What can hang from each mark:
fepug: gelut gobo vuvufev
fiva: fepug gelut gobo
gobo: fepug tonefo vuvufev
tonefo: fepug fiva gelut
gelut: gobo vuvufev
vuvufev: fiva tonefo

Every row comes from one small tree of marks. The marks that hang from a mark follow it in brackets, in alphabetical order. Every link used is in the known rows. Which tree was each row made from?
Known rows:
tonefo(fepug gelut): -3, -34, 71, 25, -14, -9, -17, 4, -42, -66, -6, 3, 49, 12, 62, -50, -13, -17, 22, -28, 35, -25, -34, 9, 62, 4, -27, -71, -12, 69, -1, 23, -40, -1, 48, 23, -30
tonefo(gelut): -4, -29, 49, 33, -5, -11, 8, 23, -15, -44, -5, 13, 27, -17, 65, -45, -13, -1, 18, -24, 25, -20, -49, -5, 63, 11, -9, -27, -24, 39, -6, 36, -39, 4, 28, -3, -37
fepug(gelut(vuvufev) gobo(tonefo(fiva))): -35, -5, 15, -2, -94, -33, 36, -1, -13, 18, 3, -42, -23, -39, 29, -39, -54, 6, 52, 28, 14, -15, -19, -24, 55, -42, -39, -22, -68, -16, -4, 30, -1, 0, 27, 18, 32
gobo(fepug tonefo vuvufev): -16, -5, 14, -28, -53, 36, 26, 15, 18, -27, 58, 23, -48, -42, 37, -57, -64, 25, 101, -86, -8, -6, -59, 14, 23, -19, -50, -16, -45, -17, -15, 39, -57, -33, 50, 60, 33
gobo(vuvufev(fiva)): -11, -6, 25, 1, -16, -7, 22, 25, 8, -21, -5, 23, 3, -12, 46, -64, -43, -1, 22, -67, -2, -10, -79, -16, 33, -12, -3, 7, -44, 17, -3, 37, -32, -7, 34, -13, -9
gelut(gobo): 1, -15, 17, 32, -31, -39, 17, 34, -12, 1, -22, 1, -1, -24, 46, -30, -8, 22, -15, 18, 27, -27, -40, -25, 58, -5, -13, -2, -55, 6, -3, 26, -9, 6, 0, -15, -6
vuvufev(tonefo(fiva gelut)): 20, -2, 42, 44, -6, 5, 29, 7, 7, -31, -3, 15, 26, -6, 74, -17, -6, -16, -30, -16, 39, -8, -42, 4, 85, 12, -17, -5, -41, 40, 6, 22, -64, 9, 42, -4, -49
vuvufev(fiva tonefo(fepug(gobo) gelut)): 1, -8, 32, 29, -6, 28, 25, 10, 2, -50, -20, 31, 38, 37, 48, -28, -21, -50, -28, -12, 47, -13, -50, -19, 73, -17, -11, -23, -27, 30, 8, 18, -31, 31, 28, 9, -52
fiva(fepug): -2, 5, 43, 25, -25, -14, 22, 29, 0, -5, -10, 11, 3, -28, 30, -37, -10, 23, 38, -13, 32, 9, -60, -30, 37, -15, -20, -2, -15, 17, -4, 16, -22, -17, 8, -1, 15
vuvufev(tonefo): 6, 18, 13, 21, -5, 3, 34, 22, 28, 6, 7, 29, 16, -6, 58, 1, -15, -15, -21, -1, 39, -8, -43, -20, 65, 1, -11, 13, -61, 4, -6, 20, -31, 6, -3, -1, -38
gobo(fepug(gelut vuvufev)): -35, -35, 8, 2, -67, -14, 19, 15, -1, -16, 15, 31, -30, -44, 23, -39, -53, -15, 108, -30, 13, 2, -48, -16, 33, -25, -34, -18, -37, -11, -24, -3, -29, 1, 8, 15, 20
fepug(gobo(vuvufev(fiva))): -24, 1, 22, 5, -52, -6, 21, 24, -16, -17, -16, 15, -7, 6, 43, -49, -46, 0, 22, -33, 2, -7, -61, -28, 65, -42, -5, -5, -50, -10, 2, 34, -26, 16, 7, 15, 1
gelut(gobo(fepug vuvufev)): -11, -25, 19, 18, -44, -18, 18, 39, -8, -21, -1, 33, -30, -33, 44, -49, -28, 32, 36, -30, 8, -14, -53, -6, 54, -8, -20, -3, -45, -9, -5, 24, -37, -1, 14, 12, 14
gelut(gobo(fepug) vuvufev): -34, -34, 14, 17, -35, -38, 12, 45, -46, 6, -9, 5, -35, -53, 34, -47, -18, 61, 12, 23, 29, -33, -40, -29, 48, 0, -18, -6, -60, -13, 18, 17, 7, -2, 3, 16, -11
fiva(gobo): -10, 10, 39, 17, -38, -8, 20, 25, -1, -19, -23, -30, -5, -24, 21, -44, -5, 23, 8, 2, 37, -12, -61, -39, 52, -6, -39, 15, -39, 10, -4, 18, -18, 3, 15, -17, 5
fepug(gelut gobo): -28, -6, 16, 19, -78, -36, 35, 15, 5, 4, -11, 1, -2, -13, 34, -21, -41, -27, 57, 28, 16, -4, -29, -32, 67, -45, -12, -11, -48, -16, -27, 24, -5, 26, -8, 1, 23
gobo(vuvufev(tonefo)): -5, 15, 20, 0, -19, -2, 27, 22, 27, -5, 16, 41, 5, -15, 64, -31, -38, 0, 7, -53, 6, 1, -61, -2, 58, 3, -13, 5, -65, 4, -3, 32, -53, -14, 14, 2, -15
gelut(gobo(vuvufev(tonefo(fepug fiva)))): 8, -6, 27, 22, -40, -27, 17, 21, -3, -12, -14, 15, 1, -12, 58, -38, -19, 15, -23, -16, 17, -15, -42, 0, 68, 0, -25, -12, -62, 16, 9, 24, -43, -6, 26, -4, 0
gobo(vuvufev(fiva(gelut) tonefo)): 6, -2, 25, 4, -18, 3, 51, 23, 41, -10, -3, 45, 16, -17, 49, -45, -41, -17, -4, -57, 10, 13, -79, -9, 34, -6, -3, 12, -49, 5, -9, 31, -53, -9, 27, -16, -20
tonefo(fepug(gobo)): -14, -5, 45, 11, -52, -14, -9, 3, -47, -26, -11, -9, 26, 27, 43, -31, -28, -13, 18, -3, 30, -19, -27, -17, 64, -39, -28, -53, -36, 30, 0, 10, -16, 10, 17, 38, 1
fiva(gelut gobo): 8, -12, 62, 20, -57, -17, 49, 20, 17, -8, -34, -25, 13, -48, 15, -50, -5, 17, 4, 4, 38, 17, -65, -29, 27, -8, -37, 5, -27, 8, -24, 13, -38, -9, 20, -30, 12

Which tree is each row?
5, -37, 45, 19, -77, -42, 43, 22, 5, 14, -38, 20, 5, -68, 14, -56, -19, 28, 27, -8, 28, 40, -63, -20, 15, -17, -35, -33, -26, -3, -12, -1, -44, -34, -4, -25, 35
fiva(fepug(vuvufev) gelut(gobo))
17, 0, 49, -10, -66, 4, 42, -4, 22, -10, 23, -17, -11, -50, 42, -69, -47, 30, 46, -76, -4, 16, -62, 20, 17, -17, -53, -22, -40, 18, -7, 39, -74, -55, 77, 16, 44
gobo(tonefo(fiva(fepug gelut)) vuvufev)
2, -14, 65, 19, -74, -18, 52, 22, 9, 2, -23, 25, 7, -40, 24, -53, -26, 22, 44, -24, 17, 50, -66, -17, 31, -37, -20, -21, -10, -9, -19, 16, -56, -24, 5, 7, 39
fiva(fepug(gobo(vuvufev)) gelut)
-6, -4, 33, 15, -64, 6, 19, 2, -26, -26, 0, -26, -7, -5, 50, -41, -34, 7, 19, -10, 17, -18, -32, -8, 76, -36, -36, -31, -45, 7, 3, 37, -40, 8, 36, 36, 3
fepug(gobo(tonefo(fiva gelut)))
14, -10, 35, 1, -51, -8, 36, -5, -2, 5, 16, -47, 0, -47, 41, -47, -34, 23, 11, -19, 21, -13, -40, 0, 22, -16, -47, -19, -53, 23, -4, 33, -37, -33, 64, 13, 8
gobo(tonefo(fiva(gelut(vuvufev))))
8, 3, 44, -19, -59, 7, 6, -18, -10, -29, 31, -32, 0, -14, 53, -65, -54, 14, 40, -78, -3, -15, -44, 27, 33, -18, -63, -47, -52, 43, 5, 36, -61, -45, 89, 39, 30
gobo(tonefo(fepug fiva) vuvufev)
-19, 14, 33, 16, -69, -15, 43, 21, 25, 1, -8, 30, -11, -25, 28, -32, -33, 1, 65, -6, 17, 30, -52, -27, 56, -33, -22, -6, -27, -16, -13, 18, -33, -6, -4, 4, 43
fiva(fepug(gelut gobo(vuvufev(tonefo))))
11, -4, 79, 28, -65, -11, 59, 24, 24, -8, -42, -16, 5, -60, -4, -58, 5, 37, 30, 1, 46, 46, -77, -36, 18, -13, -46, 3, 3, 5, -19, 3, -44, -27, 17, -28, 43
fiva(fepug gelut gobo)
2, 21, 21, 29, -24, 20, 66, 25, 59, -12, -32, 15, -1, -15, 5, -27, -9, -23, 0, 11, 54, 17, -75, -52, 41, -14, -25, 41, -23, -4, -4, 8, -15, 14, 12, -38, 0
vuvufev(fiva(fepug(gelut) gobo) tonefo)
7, -20, 40, -13, -71, 28, 41, -2, 13, -32, 45, 3, -41, -52, 39, -68, -60, 24, 87, -93, -9, 9, -59, 30, 19, -24, -58, -20, -32, 4, -16, 30, -84, -40, 85, 50, 41
gobo(fepug tonefo(fiva(gelut)) vuvufev)
-2, -39, 40, 19, -43, -56, 40, 31, -13, 24, -27, -4, 15, -63, 38, -48, -16, 35, -18, 22, 29, -1, -46, -21, 25, -1, -11, -16, -54, 2, -6, 22, -15, -18, 8, -19, -12
fiva(gelut(gobo vuvufev))
28, 3, 36, 35, -24, -6, 49, 6, 22, 1, -6, 9, 24, -16, 60, -9, -11, -16, -35, -7, 39, 7, -44, -3, 62, -4, -18, 8, -49, 24, -6, 11, -58, -1, 32, -11, -30
vuvufev(tonefo(fiva(gelut)))
-16, -2, 28, 25, -45, -38, 40, 30, 16, 18, -15, 13, -9, -51, 24, -31, -13, 23, 36, 28, 37, 10, -45, -34, 39, -6, -23, 0, -35, -5, -4, 13, -3, -15, -4, -17, 25
fiva(fepug(gelut(gobo vuvufev(tonefo))))
-3, 15, 56, 13, -51, 22, 32, 20, 16, -33, -13, -33, -17, -46, 5, -61, -2, 47, 47, -11, 42, 11, -66, -29, 37, -5, -70, -7, -10, 6, 2, 24, -35, -28, 33, 2, 40
fiva(fepug gobo(tonefo(gelut)))
-4, -34, 45, 32, -19, -24, 9, 31, -13, -44, -13, 23, 13, -26, 67, -58, -14, 15, 8, -28, 15, -20, -50, 4, 70, 17, -12, -31, -34, 27, 0, 42, -47, 0, 27, -9, -23
tonefo(gelut(gobo(vuvufev)))
-13, -21, 61, 17, -66, -32, 49, 26, -18, 20, -29, 6, 5, -53, 17, -50, -19, 42, 27, 12, 33, 37, -57, -33, 27, -30, -18, -24, -21, -11, -2, 12, -25, -23, -2, 9, 22
fiva(fepug(gobo) gelut(vuvufev))
-4, -11, 15, 4, -56, -19, 21, 0, -2, 6, -9, 13, 7, -31, 46, -31, -39, -13, -4, -30, 23, 9, -51, -9, 50, -11, -37, -23, -72, 10, 6, -3, -55, -15, 13, -14, -18
fepug(vuvufev(tonefo(fiva(gelut))))
-32, -31, -6, 2, -87, -63, 18, 12, 6, 15, -19, 7, -10, -53, 27, -42, -49, -18, 53, 8, 11, -7, -36, -23, 39, -16, -35, -29, -73, -11, -17, 5, -9, -4, -11, -36, 24
fepug(gelut(gobo) vuvufev)
1, -41, 64, 34, -24, -22, -16, 12, -44, -63, -20, 3, 40, 6, 60, -52, -5, -5, 3, -8, 36, -30, -27, 7, 69, 8, -30, -72, -19, 60, 4, 23, -34, 4, 41, 15, -22
tonefo(fepug gelut(gobo))
-9, -6, 12, -24, -51, 9, 3, -10, -11, -13, 18, -26, 6, -12, 29, -48, -50, -7, 36, -35, 22, -25, -40, -9, 19, -27, -60, -51, -56, 22, 0, 21, -17, -27, 40, 29, 10
gobo(tonefo(fepug(vuvufev(fiva))))
-34, -28, 21, 12, -43, -16, 27, 26, -6, -11, 19, 21, -28, -46, 28, -35, -39, 3, 90, -6, 23, -10, -43, -21, 35, -16, -19, -3, -32, -7, -20, 10, -10, 4, 17, 22, 9
gobo(fepug(gelut(vuvufev)))
0, -2, 13, 18, -32, -26, 26, 35, 13, 1, -9, 28, -6, -23, 56, -33, -20, 19, -19, -11, 15, -13, -48, -9, 66, 4, -14, 2, -69, -5, 2, 32, -34, -3, 3, -11, -6
gelut(gobo(vuvufev(tonefo)))
30, -32, 58, 46, -51, -42, 36, 5, -16, -9, -31, -25, 16, -34, 50, -45, -9, 11, -21, -7, 25, -2, -46, -1, 47, -15, -21, -8, -32, 41, -7, 14, -51, -4, 56, -24, 1
tonefo(fiva(gelut(gobo)))
9, 6, 18, 19, 3, 19, 29, 11, 16, -22, -13, 25, 33, 28, 40, -18, -22, -47, -32, -10, 48, -14, -54, -28, 48, -16, -10, 0, -39, 30, 2, 11, -16, 19, 24, -3, -45
vuvufev(fiva tonefo(fepug))
-28, 6, 15, 8, -86, -19, 35, 13, 15, 11, -16, 29, -13, -31, 18, -27, -39, -10, 62, 4, 26, 33, -47, -34, 55, -37, -37, -22, -42, -26, -6, -1, -28, -6, -22, 0, 38
fiva(fepug(gelut gobo vuvufev(tonefo)))
2, -8, 68, 20, -71, -19, -10, -17, -63, -44, -17, -29, 17, 26, 54, -54, -32, -4, 9, -38, 14, -13, -32, 9, 75, -41, -40, -53, -33, 59, 17, 7, -54, 0, 70, 35, 14
tonefo(fepug(gobo(vuvufev)) fiva)
-39, -3, -8, -27, -98, -4, 5, 1, -27, 8, 3, -11, -25, -21, 29, -44, -66, 7, 43, -20, 5, -8, -38, -25, 56, -49, -54, -47, -82, -30, 8, 18, -25, -8, -10, 34, 18
fepug(gobo(tonefo) vuvufev)
21, -6, 56, 39, -14, 6, 12, -6, -10, -46, -3, 10, 40, 15, 72, -21, -7, -27, -27, -20, 46, -12, -31, 14, 84, 7, -31, -35, -32, 61, 10, 12, -64, 5, 56, 13, -43
vuvufev(tonefo(fepug fiva gelut))
